Known rows, with every way that one mark hangs from another:
Q{R T}: [ 0.01  1.90 -0.60 -1.28  1.66  2.38 -0.45 -1.61  3.81 -0.69  1.21  1.44
  0.97  1.24 -4.70 -0.48 -0.36 -1.81  1.29]
F{R U}: [ 1.53 -2.22  1.41  1.00  1.22 -2.75  0.94 -1.36  0.78  1.27 -1.71  2.91
 -2.78  5.11 -1.08  0.79  0.25  0.66 -0.21]
T{Q}: [ 5.58 -2.46 -0.11 -0.34  2.65 -0.42  0.28 -0.75 -0.15 -3.65 -0.38  0.87
 -1.08  1.52  3.85  0.77 -0.56  0.99 -1.82]
Q{R}: [-0.30  0.59 -0.07 -0.99  0.74  1.41 -1.01 -2.18  1.03 -0.60  0.36  0.80
 -0.94  2.96 -1.83  1.04 -0.20 -0.68 -0.47]
R{F G}: [ 0.54 -0.55  0.24  1.40 -0.24 -4.19 -0.70  1.66 -2.66 -0.42  0.38 -2.98
 -2.17 -2.68 -1.22  0.30 -0.73  0.52 -0.41]
F{R{Q} U{N{T}}}: [-1.09  0.93  0.98 -0.36 -1.09  0.38  2.54  0.09  1.93  2.76 -0.12  1.46
 -0.72  2.50  1.52 -0.43  1.21  0.32  0.19]
F{R{G}}: [ 0.98 -2.76  1.19  1.61  1.14 -4.33  2.59  0.27 -1.96 -0.55  0.30 -0.22
 -2.54  1.66 -3.83  1.15 -0.33 -0.26 -1.31]
G{R{F Q{T}}}: [ 3.53  2.38 -1.69 -0.68  3.37  1.27  0.29  0.51 -1.04 -1.84 -0.60 -0.95
  3.07 -2.91  1.51 -0.60 -0.12 -1.99  1.90]
Q{R{G} T}: [-0.89  0.15 -0.26  0.39  0.05  0.84  0.96  0.50  1.87 -0.34  1.97  0.49
  1.03 -0.91 -6.79 -0.45 -0.75 -1.70  1.02]
T{Q{R{G}}}: [ 0.76 -3.43  0.06  0.44 -0.61  0.82  0.87 -0.28 -2.21 -2.74  0.94 -0.31
 -0.19  0.14 -0.84  1.03 -0.36  0.06 -1.95]
G{R{F{U} Q{T}}}: [ 2.99  1.34 -1.07  0.13  2.07  1.13  0.02  0.97 -0.30  0.35 -1.73  1.10
  3.12 -1.74  2.01 -0.96  0.17 -1.01  2.69]
N{T{Q{R}} U}: [-3.25  0.22 -1.04 -1.96  1.78  3.33 -0.12 -1.10  3.17 -1.61  0.45 -2.23
 -0.55  1.79 -3.64  0.40  0.17  1.34 -0.70]
U{N}: [ 1.24  2.13  0.84 -0.52 -0.63 -1.74 -2.22 -1.17  2.31  0.46  0.84  3.33
 -0.42  0.90  4.02  0.33 -0.95  0.22 -1.52]
F{R{G Q} U{N}}: [-0.88 -2.34  2.02  1.72 -2.94 -1.91  2.38  1.03 -2.31  3.42 -0.31  4.03
  0.08  1.77  3.55  1.02  0.40  0.30 -1.50]
G{R{Q}}: [ 5.36  0.33 -0.87 -0.61  3.16  1.60  1.37 -0.26 -1.45 -2.14 -1.22  1.82
  1.82  1.10  3.97  1.43 -0.51 -1.01 -0.08]
R{F G Q}: [ 1.42 -1.15 -0.06  0.83  0.00 -1.61  1.29  2.59 -4.93 -0.25 -0.12 -3.26
 -0.62 -2.73  2.46  0.87 -0.06  0.46 -0.34]
R{F{U{N}} G}: [-2.31  0.59  1.56  2.05 -4.47 -4.80 -2.76  1.72 -0.99  3.34  0.14  1.57
 -1.04 -2.50  2.61 -0.54 -0.70  1.31 -0.68]
R{Q}: [ 4.15 -0.51 -0.26 -0.86  2.37  1.27  1.49  0.30 -0.79 -0.80 -0.48  0.70
 -0.14  2.08  4.40  1.39 -0.12  0.21 -0.34]
G{R}: [ 4.67  0.72 -0.43  0.00  2.99 -1.05 -0.64 -1.10  0.77 -2.32 -0.80  2.11
  0.07  1.11  0.50  0.86 -1.20 -0.90 -0.11]
N{T{Q{R{F}}} U}: [-5.20  1.13 -1.32 -1.88  0.91  1.87 -1.77 -1.05  1.04 -1.42  0.06 -5.58
 -1.14 -0.69 -3.37 -0.22  0.72  1.47 -0.37]
U{N{T{Q{R{G}}}}}: [-2.52  0.11  0.08 -0.25 -3.14  1.50  0.81  0.49  0.83 -1.52  2.79 -1.20
  0.33 -2.52 -1.98 -0.85 -0.05 -0.14 -1.78]

Rows:
[ 0.32 -0.05 -0.81 -1.23  3.36  0.34  0.41  0.55  3.44 -2.05  0.08 -1.87
 -1.16  0.93 -0.81  0.39 -0.40  2.46 -0.94] => N{T{Q} U}
[-0.91 -2.38  0.02 -0.07 -1.28  1.02 -2.43 -1.61 -1.77 -0.74 -1.41 -0.74
 -1.09  1.16  1.97 -0.09  0.77  1.10 -0.52] => T{Q{R{F{U}}}}
[ 0.51  2.24  0.16  0.11 -2.00 -0.26 -2.54 -0.24 -1.86  2.03 -1.73  2.94
  2.33 -1.30  8.05  0.00  0.02 -0.19  0.02] => G{R{F{U{N}} Q}}
[-5.06  2.23  0.89 -0.34 -4.74 -0.30 -4.59 -2.37  0.71  3.50 -0.28  1.94
 -0.27  0.56  2.00 -0.49  0.28  0.27 -0.22] => Q{R{F{U{N}}}}
[-3.44 -0.11  0.01  1.37 -2.32 -0.46 -0.91  0.93  0.55  2.22  0.46 -0.63
  0.50 -2.18 -5.83 -1.34 -0.11 -0.60  2.19] => Q{R{F{U} G} T}
[ 0.52 -0.30 -1.01 -1.58  1.50  3.39  1.33 -1.18  1.77 -3.54  1.06 -2.94
 -1.25  0.87 -2.94 -0.54  0.49  0.06 -0.42] => N{T{Q{R}}}
[-4.34 -1.32 -0.68 -0.35  0.15  1.71  1.03  0.86  1.36 -1.20  1.19 -3.19
 -0.45 -0.34 -5.74  0.57 -0.18  1.43 -1.13] => N{T{Q{R{G}}} U}
[-6.30  4.14  0.22 -0.78 -4.32  0.69 -3.08 -1.05  2.90  3.18  0.77 -1.53
 -0.98 -0.83 -2.10 -1.94  0.71  0.27  1.00] => Q{R{F{U{N{T}}}}}
[-0.82 -0.11  2.12  0.79 -1.57 -3.24 -0.95 -1.80  1.87  2.78 -0.73  5.08
 -1.53  3.95  2.05  0.28  0.07  0.44 -1.24] => F{R U{N}}
[ 2.06 -3.33  0.78  1.05  1.37 -1.70  4.26  1.17 -4.05 -0.33 -0.08 -0.54
 -1.16  1.53 -0.04  1.79  0.41 -0.41 -1.25] => F{R{G Q}}
[ 5.60  1.53 -1.42 -0.78  4.40  2.59  2.01  0.35  1.28 -2.10 -0.25  2.35
  3.88 -0.62  1.32  0.06 -0.60 -2.12  1.53] => G{R{Q{T}}}
[-1.77  1.84 -0.27 -1.82 -1.49  2.96 -0.45 -1.59  2.83 -1.99  2.05 -0.58
  0.28 -0.32  0.05 -0.97  0.32 -0.03 -1.40] => U{N{T{Q{R}}}}
[-1.89 -3.74  0.40  1.45 -2.99 -0.52 -1.09  0.22 -3.52 -0.22 -0.66 -1.36
 -0.92 -1.15 -0.22  0.03  0.35  1.25 -0.82] => T{Q{R{F{U} G}}}
[ 2.44 -1.68  0.46  0.11  2.50  0.75  3.44  0.16  1.49  1.43 -1.10  2.89
  0.78  3.58 -0.07 -0.07  0.81 -0.64  1.56] => F{R{Q{T}} U}
[-3.02  1.14 -0.50  0.52 -0.91 -0.30 -0.63  0.57 -0.37 -0.04  1.69 -2.78
  0.64 -3.39 -6.47 -1.01 -0.27 -1.60  1.34] => Q{R{F G} T}
[ 3.49  1.10 -1.11 -0.45  2.43  0.12 -0.43 -0.16 -3.83 -1.86 -1.48 -1.61
  1.05 -1.45  4.40  0.90  0.06 -0.85  0.29] => G{R{F Q}}
[-4.85  3.66  0.41 -0.53 -3.66  0.76 -3.90 -1.61  3.40  3.40  0.65  2.27
  1.66 -1.03 -0.76 -2.01  0.14 -0.80  1.44] => Q{R{F{U{N}}} T}
[-2.13 -0.34 -0.73 -0.64 -1.06  1.87 -0.73 -0.69  0.51 -0.85 -0.48 -3.75
 -1.69 -0.29 -1.98 -1.43  1.18  1.12  0.76] => N{T{Q{R{F{U}}}}}
[ 1.49  0.16 -0.70  0.57  0.99 -0.56  1.96  3.04 -2.25 -0.28  0.95 -2.69
  1.38 -4.39 -0.23 -0.55 -0.14 -0.80  1.37] => R{F G Q{T}}
[ 2.35  1.79 -1.06 -1.03  2.57  1.05  0.55  1.05 -0.28 -0.78  0.16 -2.07
  1.27 -2.27  1.87 -0.68  0.25 -0.78  1.63] => R{F Q{T}}
[-0.13 -1.62  0.86  2.35 -1.66 -4.19 -1.04  2.05 -1.84  1.86 -0.86 -0.83
 -2.00 -1.27 -0.64  0.01 -0.52  1.50  0.39] => R{F{U} G}
[ 0.59 -2.18  0.33  1.71 -1.49 -1.61  0.86  2.97 -4.12  2.16 -1.22 -1.00
 -0.56 -1.32  2.91  0.54  0.15  1.35  0.42] => R{F{U} G Q}
[ 0.45  0.31  1.12 -0.19 -0.29  0.55  1.84 -0.41  2.48  2.98 -0.09  5.31
  2.00  2.50  3.04 -0.57  0.58 -0.86  0.63] => F{R{Q{T}} U{N}}
